What can hang from each mark
k477: k656 k921
k656: k477
k921: k118 k248 k477
k248: k99 k118 k921
k118: k248 k921
k99: k360

Every row comes from one small tree of marks. Brackets hold a mark, then the marks that hang from it, in the order of their numbers. Every link used is in the known rows. Which tree was each row made from?
Known rows
[k248 k99 k921]: [-0.05, 0.07, 3.44, 1.02, -0.15, 0.25, 0.25, -1.94, 3.91, -1.06, -1.95, 1.94, 1.50, 0.43, 1.49, 0.29, -1.67, 0.28, -0.22, -0.45, 0.25]
[k248 [k99 k360] k118]: [0.69, 1.79, 0.21, -1.36, 0.36, 2.30, -0.59, 3.63, 3.68, -0.73, -0.26, 1.26, -0.27, 1.32, 1.11, 2.38, -4.25, -4.90, 1.64, -1.46, -0.96]
[k921 k118]: [-0.92, -1.30, 0.98, 0.72, -0.33, 0.20, -0.89, 2.06, 0.05, -3.39, -1.27, -0.01, 0.68, -0.09, -1.08, -0.64, 1.74, 3.65, -1.19, 0.20, 0.97]
[k248 k118]: [0.02, 0.55, 3.10, -0.01, -0.20, 0.61, -1.21, 2.60, 2.47, -3.12, -1.27, 0.82, 0.50, 1.84, 0.48, 0.90, -2.79, -0.65, 0.98, 0.78, -0.02]
[k248 [k921 k118 [k477 k656]]]: [0.52, -1.53, -1.38, 1.37, 0.49, -1.42, 0.15, -4.50, -1.99, -1.19, 0.22, -0.46, 0.52, -0.10, -0.75, -1.81, 2.90, 2.12, -2.34, 2.09, 1.90]
[k477 k656 [k921 k118 [k248 k99]]]: [0.38, 0.23, -3.06, 1.24, -0.70, -0.39, -0.65, -5.86, -0.92, 1.97, 1.33, -1.01, -1.57, -0.70, -1.67, 0.70, 3.59, -1.76, -2.24, 0.15, 2.82]
[k248 [k99 k360]]: [-0.13, -0.13, -0.48, -0.74, 0.66, 2.07, -0.62, 2.54, 4.89, -0.44, -0.59, 1.23, 0.65, 0.30, 0.67, 1.45, -2.69, -1.04, 0.67, -2.30, -0.83]
[k477 k656 [k921 [k118 [k248 k99]]]]: [0.35, -0.71, -1.63, 0.86, 0.04, -0.47, 0.32, -5.80, -2.33, 1.42, 0.62, -1.70, -0.38, -1.43, -2.04, -0.18, -0.53, 1.07, -1.82, -1.31, 1.17]
[k248 k99]: [-0.66, -0.05, 1.92, 0.24, -0.63, 0.94, -0.80, 0.34, 3.19, 0.32, -1.60, 1.10, 0.74, 0.12, 0.64, 0.25, -2.10, 1.14, 0.19, -0.51, 0.43]
[k656 [k477 k921]]: [-0.06, -1.53, 1.47, 0.89, 1.68, 0.10, -0.35, -0.03, 2.21, -0.47, -0.02, -1.13, -0.07, -0.21, -0.35, 0.84, -1.21, 5.60, -1.55, 0.37, 2.71]
[k248 [k99 k360] [k118 k921]]: [0.56, 1.75, 0.28, -1.86, 1.01, 1.87, 0.83, 5.26, 2.03, -0.27, 0.27, 0.02, 1.11, 1.42, 1.79, 1.63, -4.40, -2.49, 1.18, -1.53, -1.91]
[k118 [k248 [k99 k360]] k921]: [-0.40, 0.13, 0.63, -1.31, 1.29, 0.65, 1.44, 5.01, 1.47, -0.74, -0.61, 0.09, 1.67, -0.25, 0.86, 0.01, -3.28, 1.50, 1.47, -3.50, -3.84]
[k477 k656 [k921 k118 k248]]: [0.27, -1.12, -2.56, 1.77, 0.13, -0.89, -1.16, -4.95, -0.72, -1.24, 1.28, -1.26, -0.94, -0.05, -2.33, 0.30, 4.74, 0.58, -2.42, 0.78, 2.65]
[k118 [k248 k99 [k921 k477]]]: [-0.43, -0.47, 2.24, -0.02, -0.32, -1.19, 1.32, -1.95, -1.13, 0.64, -1.07, 1.28, 1.16, -0.94, 0.83, -1.62, -1.15, 0.79, 1.06, -0.24, -2.41]
[k248 [k118 [k921 k477]]]: [-0.44, -0.31, 1.00, -1.66, -0.05, -0.42, 0.64, 3.72, -2.82, -0.51, 0.25, -1.55, 1.44, 1.18, 0.82, -1.03, -1.57, 2.33, 0.41, 2.00, -1.16]
[k921 [k118 k248]]: [-1.07, -1.07, 2.04, 0.93, -0.39, -0.59, -0.23, 2.43, -1.39, -3.62, -1.63, -0.02, 0.22, -0.72, -1.64, -1.40, 1.04, 3.61, 0.32, -1.11, -0.93]
[k921 [k118 [k248 k99]] k477]: [-1.21, -0.79, -1.05, -0.43, -1.52, -0.69, 0.51, 0.75, -5.13, 1.93, -0.45, -0.59, -0.59, -2.04, -1.03, -2.26, 0.90, 1.40, 0.45, -0.32, -1.51]
[k477 k921]: [-0.85, -2.68, 1.37, 0.28, 0.63, -0.07, -0.58, -2.25, 2.43, -2.30, 0.04, -0.91, 1.85, 0.36, -0.90, 0.77, -1.28, 4.53, -2.07, 0.07, 0.79]

Which tree is each row?
[0.51, 1.09, 1.91, -0.67, -0.80, -0.04, 0.71, -1.24, -0.56, 1.10, -0.34, 1.06, 0.58, 0.56, 1.70, 0.13, -2.19, -3.45, 0.77, 1.68, -0.54] : [k248 k99 k118 [k921 k477]]
[-0.10, -1.62, -0.08, 1.22, 1.15, -0.05, 0.08, 0.10, -1.29, -0.70, 0.30, -1.97, -1.05, -1.18, -1.56, 0.31, 1.44, 5.81, -2.83, 0.74, 3.42] : [k656 [k477 [k921 k118]]]
[0.39, 0.31, 2.02, 0.13, 1.15, 0.40, 1.08, 0.34, 3.91, -2.27, -1.27, 2.26, 1.44, 0.05, 1.11, 0.86, -2.71, -1.82, 1.53, -3.32, -3.06] : [k118 [k248 [k99 k360] k921]]
[0.38, -0.20, 2.47, -0.04, -0.15, -0.73, 0.25, -0.25, -0.40, -2.38, -0.39, 0.90, 1.15, 1.42, 1.07, -0.36, -1.14, -0.96, 0.30, 2.25, -0.79] : [k248 k118 [k921 k477]]
[0.19, 1.36, 0.79, -0.14, -1.24, 0.32, -0.60, -1.55, 0.71, 1.04, 0.78, 0.24, -1.21, 0.69, 0.08, 2.25, -0.33, -4.99, 0.62, 0.47, 0.21] : [k477 [k921 [k248 k99 k118]]]
[0.38, -1.98, -1.83, 1.28, 0.89, -0.34, -0.66, -5.11, -0.55, -1.58, 0.92, -2.06, 0.31, -0.11, -2.17, 0.07, 1.18, 3.74, -3.76, 0.56, 3.14] : [k477 k656 [k921 k118]]
[0.71, -1.39, 0.25, 0.99, 1.00, -1.29, -0.26, -4.86, 1.33, -1.09, -0.18, 0.50, 1.37, 0.71, 0.44, -1.17, 0.34, 2.03, -0.93, 1.94, 1.34] : [k248 [k921 [k477 k656]]]
[1.52, 0.48, 0.78, 0.28, 0.55, -0.75, -0.19, -3.63, 0.25, -1.25, 0.30, 0.47, 0.39, 1.84, 0.80, -0.26, -1.52, -1.77, 0.04, 2.80, 0.85] : [k248 k118 [k921 [k477 k656]]]
[-0.74, -0.59, -1.54, 0.78, -1.24, -0.04, -0.33, -2.26, -1.75, 1.16, 0.59, -0.65, -1.16, -1.20, -1.62, 0.65, 3.81, -0.93, -1.75, -0.14, 1.25] : [k477 [k921 k118 [k248 k99]]]
[0.35, -0.02, -0.45, 0.39, 0.70, 1.12, 0.87, 0.35, 1.89, -1.93, -0.76, 1.26, 0.75, -0.23, 0.31, 0.81, 0.40, -1.73, -1.12, -1.98, -0.03] : [k248 [k99 k360] [k921 k118]]
[-0.11, -0.57, -1.86, -0.15, 0.34, -1.48, -0.25, -0.23, -1.21, 0.80, 0.90, -0.93, 0.38, 0.61, 0.07, -1.88, 3.26, 2.31, 0.15, 1.98, 0.10] : [k118 [k921 k248 [k477 k656]]]
[-0.03, 0.64, -1.21, 1.27, -0.42, 0.08, 0.03, -0.41, -1.80, 2.77, 0.73, -0.77, -3.14, -1.82, -0.97, 0.79, 3.73, 0.17, -1.20, 0.21, 2.98] : [k656 [k477 [k921 k118 [k248 k99]]]]
[-0.27, 0.77, -0.80, -1.08, 0.62, 0.97, 0.31, 4.73, 2.79, 0.08, 0.01, 0.84, 0.38, 0.45, 1.18, 0.86, 0.56, -1.43, 1.35, -2.14, -1.98] : [k118 [k921 [k248 [k99 k360]]]]
[-0.95, 0.33, 2.91, -0.49, -0.07, -0.32, 1.14, 2.51, -0.29, 0.20, -1.60, -0.11, 1.80, -0.34, 0.95, -1.17, -2.75, 3.42, 1.33, -1.94, -2.46] : [k118 [k248 k99] k921]
[1.24, 0.71, -0.31, 0.80, 0.24, -0.46, -1.55, -4.17, 1.60, -1.13, 1.43, -0.34, -1.10, 1.78, -0.74, 2.01, 0.46, -3.52, -0.12, 1.56, 1.55] : [k477 k656 [k921 [k248 k118]]]
[0.04, -0.80, -2.83, -0.80, 0.33, 0.35, 1.19, -0.04, -1.61, 0.28, 0.49, 0.45, 0.37, -1.09, 0.17, -0.41, 1.55, -1.26, -1.27, -0.55, -0.83] : [k248 [k99 k360] [k921 k118 k477]]
[-0.62, -0.03, -4.62, -1.11, -0.95, 0.57, -0.27, 2.99, -2.25, 1.71, 1.26, 0.32, -1.78, -1.29, -0.75, -0.25, 4.59, -3.43, 0.54, -0.76, -1.33] : [k921 k118 [k248 [k99 k360]] k477]
[0.96, 2.35, -1.75, -0.55, -1.53, -0.03, -1.21, -2.16, -0.69, 3.51, 1.06, 0.85, -2.29, 0.93, 0.58, 0.17, 0.84, -6.67, 2.35, 2.17, 0.53] : [k921 [k248 k99 k118] [k477 k656]]
[-0.19, 0.00, 0.13, 0.84, 0.44, -0.19, 1.05, -0.49, -3.09, 2.05, 0.08, -1.48, -1.92, -2.47, -1.34, -0.17, -0.47, 3.00, -0.88, -1.25, 1.35] : [k656 [k477 [k921 [k118 [k248 k99]]]]]
[-0.11, 0.20, -0.98, -0.96, 0.19, -1.15, 1.20, -1.50, -2.93, 3.44, 0.46, -1.37, 0.96, -0.59, 0.52, -2.38, -2.01, 2.93, 0.91, -0.21, -1.41] : [k118 [k248 k99] [k921 [k477 k656]]]
[0.01, 1.77, 2.37, -1.15, -0.29, 1.07, 0.65, 3.57, 0.25, 0.72, -0.82, -0.05, 1.10, 1.25, 1.74, 0.39, -3.76, -0.24, 0.75, 0.10, -0.53] : [k248 k99 [k118 k921]]
[-0.69, 0.02, -2.97, -1.99, 0.16, 0.28, 0.73, 4.06, -0.61, 2.29, 1.29, -0.13, 0.16, -0.31, 0.99, -0.46, 1.87, -1.14, 1.21, -0.96, -2.72] : [k118 [k921 [k248 [k99 k360]] k477]]
[0.90, 1.18, -1.19, 0.06, -0.77, -0.64, -1.68, -1.15, -0.34, 0.26, 0.94, 0.54, -1.64, 1.52, -0.03, -0.10, 1.82, -3.98, 1.77, 2.68, 0.57] : [k921 [k248 k118] [k477 k656]]
[0.80, 1.67, -1.18, -1.40, -0.01, 0.16, 0.66, -0.82, -2.30, 3.79, 1.13, -1.34, 0.42, 0.89, 1.44, -0.83, -2.98, -0.77, 0.48, 1.92, 0.52] : [k248 k99 [k118 [k921 [k477 k656]]]]
[-1.02, 0.10, -0.72, -0.59, -1.79, -0.36, -0.82, 0.34, -0.28, 2.67, 0.02, 1.03, -0.85, -0.65, 0.32, -0.85, 2.64, -1.64, 1.32, 0.84, -0.66] : [k921 [k248 k99] k477]
[0.69, 0.50, -4.79, -0.87, 0.24, 0.54, -0.98, -1.30, 2.19, 2.79, 1.65, 0.89, -1.50, 0.08, 0.09, 0.49, 1.67, -4.76, 1.63, -0.31, -0.31] : [k921 [k248 [k99 k360]] [k477 k656]]
[-0.25, -1.32, 0.84, 1.31, 1.06, -0.83, 0.58, 0.69, -2.79, -1.31, -0.01, -1.89, -1.20, -1.77, -2.02, -0.40, 0.77, 5.61, -1.37, -0.64, 1.30] : [k656 [k477 [k921 [k118 k248]]]]
[-1.43, -1.87, 1.43, -1.13, 0.31, -1.59, 1.00, 3.48, -3.22, -1.02, -0.32, -1.42, 2.15, -0.37, 0.06, -2.78, -0.72, 6.37, 0.89, 0.06, -3.20] : [k118 k248 [k921 k477]]
[1.26, 1.88, 1.76, -0.51, 0.89, 1.50, 0.49, 1.20, 4.36, -2.08, -0.54, 2.36, 0.62, 1.58, 1.95, 2.49, -3.78, -6.01, 1.09, -1.13, -1.25] : [k248 [k99 k360] k118 k921]
[0.18, 2.78, 2.05, 0.17, -1.89, 0.81, -1.24, 2.10, 2.13, 0.41, -0.81, 2.03, -1.42, 1.22, 1.08, 1.35, -0.19, -6.24, 2.70, 0.44, -0.22] : [k921 [k248 k99 k118]]
[-0.84, 0.11, 1.09, 0.39, -1.15, 0.05, 0.17, 1.30, -1.72, -0.30, -1.53, 0.32, -0.19, -1.45, -0.82, -0.95, -0.30, 1.17, 0.41, -1.63, -0.71] : [k921 [k118 [k248 k99]]]
[-0.15, -0.63, -0.61, 1.62, 0.35, -0.62, -0.45, 0.53, -1.42, -0.63, 0.50, -1.16, -2.43, -1.11, -1.59, 0.34, 4.96, 2.93, -1.61, 0.70, 2.76] : [k656 [k477 [k921 k118 k248]]]
